Each row was made from one walk, in order. Every step used is in the known rows, and no mark comes twice. Write each row's walk.
(in the rows, 128 means zero)
Known rows:
sadabop, tani, luvo: [132 161 103 103 151 140 139 158 132 124 118 128 103 127 133  81 134 145
 133 114 100 107 123 122 130 110]
vara, dekom, tani, sadabop: [117 144  92 110 125 141 126  91 132 127  98 107 126 120 128  80 103 138
 115 112 138 135 112  77  30 131]
dekom, tani: [126 144 135 113 105 131 113 121 128 120 118 121 148 122 134 123 124 175
 111 109 130  93 114 126 110 132]
vilo, luvo, nudun, fotigub: [133 147 161 144 151 129 141 117 124 130 141 207 139 157 141 229 185  93
 125 140 119  93 143 210 217 133]
vilo, luvo, vara, dekom, tani, sadabop: [129 113 123 127 115 128 100  86 131 117 113  57 104 122 108  96 114  97
 120 123 127 166 135  58  56 123]
dekom, tani, sadabop: [123 141 114 113 109 131 120 100 132 113 109 101 118 121 121 124 102 150
 108 129 143 107 105 118  60 131]
tani, luvo, nudun: [131 171 113 158 164 129 143 153 131 134 138 196 119 147 142 130 138 104
 119 144 105 101 131 138 143 134]
dekom, tani, luvo: [135 163 127 142 148 136 120 132 129 122 128 132 122 122 134  98 116 149
 111 115 106 103 112 105 103 126]
vara, dekom, tani, luvo, nudun, fotigub: [129 152  93 160 182 149 141 123 128 152 128 228 150 144 150 101 147  98
 123 112  95 116 131 103 163 145]
fotigub, nudun, luvo, vara, dekom: [107  92 139 124 118 116  99  95 109 149 118 144 188 129 146 108 146 154
 116 124 140  95 160 173 153 138]
luvo, vara, dekom, tani, sadabop, vilo: [121 103  63 111 103 116 107 120 132 132 119  53 127 117 120  81  78 112
 135 122 152 167 126  44  50 130]
vilo, sadabop: [137 152 167 136 123 116 127 127 123 120 122 167 135 122 133 149 102 172
 116 137 142 102 108 161 125 128]
luvo, nudun: [122 150 122 131 123 124 137 144 130 132 128 186 148 146 142 157 147 132
 119 139 129  93 131 158 155 139]
tani, luvo, vara, dekom: [131 147  97 145 151 125 116 145 121 128 120 144 117 135 139  50 100 126
 115 121 107 142 139  64  80 123]
luvo, vara: [129 121 130 120  94 109 106 146 120 112 118 122 139 135 134 121 107 166
 112 133 136 107 134 126 117 127]
luvo, vilo, sadabop, vara, dekom: [132  87 155 142 122 144 155 156 126 128 125 155 129 117 120  87 122 164
 134 128 129 169 118 110 147 137]
vilo, luvo, vara, dekom: [130 129 144 129 121 120 108 119 122 119 118 106 126 136 130 115 137 115
 124 118 120 147 151  98 111 119]
vara, dekom, tani, luvo, vilo, sadabop: [150 137 156 200 142 146 128 137 132 131 115 153 125 103 125  86  97 148
 119 124 102 154 117  75 116 143]
luvo, vilo, sadabop, tani, dekom: [151 103 151 139  94 148 129 159 134 116  98 144 138 113 113  97 105 190
 145 125 114 141 116 133 177 122]
fotigub, nudun: [117 149 136 110 130 123 123 120 121 129 110 146 159 130 150 155 159 166
 111 126 141  59 108 200 179 136]
sadabop, vilo, luvo: [131 153 148 117 126 115 130 132 130 124 148  92 120 129 133 203 150 104
 141 127 138 124 130 175 150 114]
sadabop, vara: [117 115 128  85 123 133 146 152 123 121 136 131 126 136 129  94 141 162
 127 120 133 114 114 139 132 121]
sadabop, vilo, luvo, nudun, fotigub: [132 136 138 137 149 119 145 132 128 139 160 180 141 152 143 250 184  69
 147 142 134 109 143 213 234 131]
dekom, tani, sadabop, vilo, luvo, vara: [133 104 123 121  99 108 100 112 135 116 143  20 100 119 102 165 109  85
 136 140 145 158 131 100 100 118]
fotigub, nudun, luvo: [106 123 168 120 125 120 116  91 112 145 128 161 180 128 149 172 165 170
 111 133 146  53 140 246 178 137]
sadabop, vilo, luvo, nudun: [129 146 138 134 133 114 139 143 136 137 158 128 130 142 133 219 170  68
 148 143 131 127 142 175 187 126]

Which walk is each row?
[128 133 115 131 129 123 132 109 145 135 150  83 108 129 112 200 148  52
 144 147 137 143 127 133 134 130]
dekom, tani, sadabop, vilo, luvo, nudun
[128 162  93 153 167 145 134 132 135 149 127 180 138 134 140  69 133 100
 125 114  91 131 131  64 111 140]
vara, dekom, tani, luvo, nudun
[131 110 124 121 110 116  99 123 131 133 137  50 139 119 123 119 128  97
 146 105 128 168 144  69 122 121]
sadabop, vilo, luvo, vara, dekom, tani
[114 105 106  83 127 149 136 129 127 135 126 110 143 125 127  34 138 160
 133  89 122 144 115  67 106 129]
sadabop, vara, dekom, tani
[129 122 120 123 119 110 113 135 126 131 137  78 128 131 131 137 131  91
 144 120 134 165 152 100 125 116]
sadabop, vilo, luvo, vara, dekom
[146 125 184 175 101 124 132 147 126 113 115 162 134 115 126 176 108 180
 114 150 138 118 117 170 149 141]
luvo, vilo, sadabop
[132 146  93 122 172 145 152 157 130 138 128 213 125 151 142 131 166 107
 138 129  93  91 136 163 221 127]
sadabop, tani, luvo, nudun, fotigub
[129 133 118 138 155 119 151 111 132 135 153 160 110 151 129 252 161  45
 142 159 146 124 136 206 184 130]
tani, sadabop, vilo, luvo, nudun, fotigub
[150 124 128 129 136 118 114 166 128 119 127 119 101 119 113  71  90 147
 135 135 106 131 124  92 151 112]
vilo, sadabop, tani, luvo, vara
[135  97 216 184  95 122 124 118 117 125 134 175 151 114 124 196 118 182
 112 155 141 111 149 217 148 143]
nudun, luvo, vilo, sadabop
[114  99 108  83 118 140 137 120 131 118 131  83 105 124 108  77 117 148
 123 125 139 132  98  98  81 125]
dekom, tani, sadabop, vara
[126 122 100 124 125 111 119 112 130 125 132  56  98 129 117 141 115  66
 143 139 146 182 143  92  74 115]
tani, sadabop, vilo, luvo, vara, dekom
[124 114 136 103 147 135 149 137 122 135 132 155 129 125 126  58 117 158
 137 117 133 151 108  99 122 125]
vilo, sadabop, vara, dekom
[118 149  90 108 122 115 139 127 131 122 129  98 111 128 130 165 101 119
 130 144 162 125 113 150  74 123]
tani, sadabop, vilo
[127  56 209 152 101 130 141 138 117 128 153 159 137 116 110 150 128 179
 127 151 136 133 146 195 173 137]
nudun, luvo, vilo, sadabop, vara
[133  83 195 145  86 134 128 133 125 128 124 144 145 107 114 164 129 182
 135 139 129 115 153 201 177 132]
nudun, luvo, vilo, sadabop, tani
[127 102 138 105 135 142 135 126 127 138 131 128 139 113 118  41 113 164
 136 102 127 157 101  69 118 130]
vilo, sadabop, vara, dekom, tani
[126 141 125 134 139 127 143 134 122 134 130 234 160 157 152 190 158 133
 118 137 132  78 132 195 201 143]
luvo, nudun, fotigub
[129 139 128 118 121 122 122  98 138 121 140  45 100 116 112 186 128  88
 137 132 144 141 116 134  95 118]
dekom, tani, sadabop, vilo, luvo
[124 140 107 117 136 132 129  89 138 133 129  52 108 115 119 139 129  75
 143 115 139 169 122  93  70 120]
vara, dekom, tani, sadabop, vilo, luvo
[136 142 124 177 137 154 131 141 132 130 108 141 128 113 135  82 122 141
 114 111  96 145 130  73  96 140]
vara, dekom, tani, luvo, vilo
[107 116  84  82 145 144 157 120 126 128 121 117 102 135 122  52 118 128
 129 124 139 156 113  90  56 122]
tani, sadabop, vara, dekom
[132 119 123 124 108 101 113 123 130 112 143  49  91 130 110 184 111  80
 136 157 151 154 135 133 100 113]
tani, sadabop, vilo, luvo, vara
[131 130  75 105 143 136 120 161 128 130 109 110 110 129 130  17 114 127
 137 106  96 147 143  50 108 112]
sadabop, tani, luvo, vara, dekom
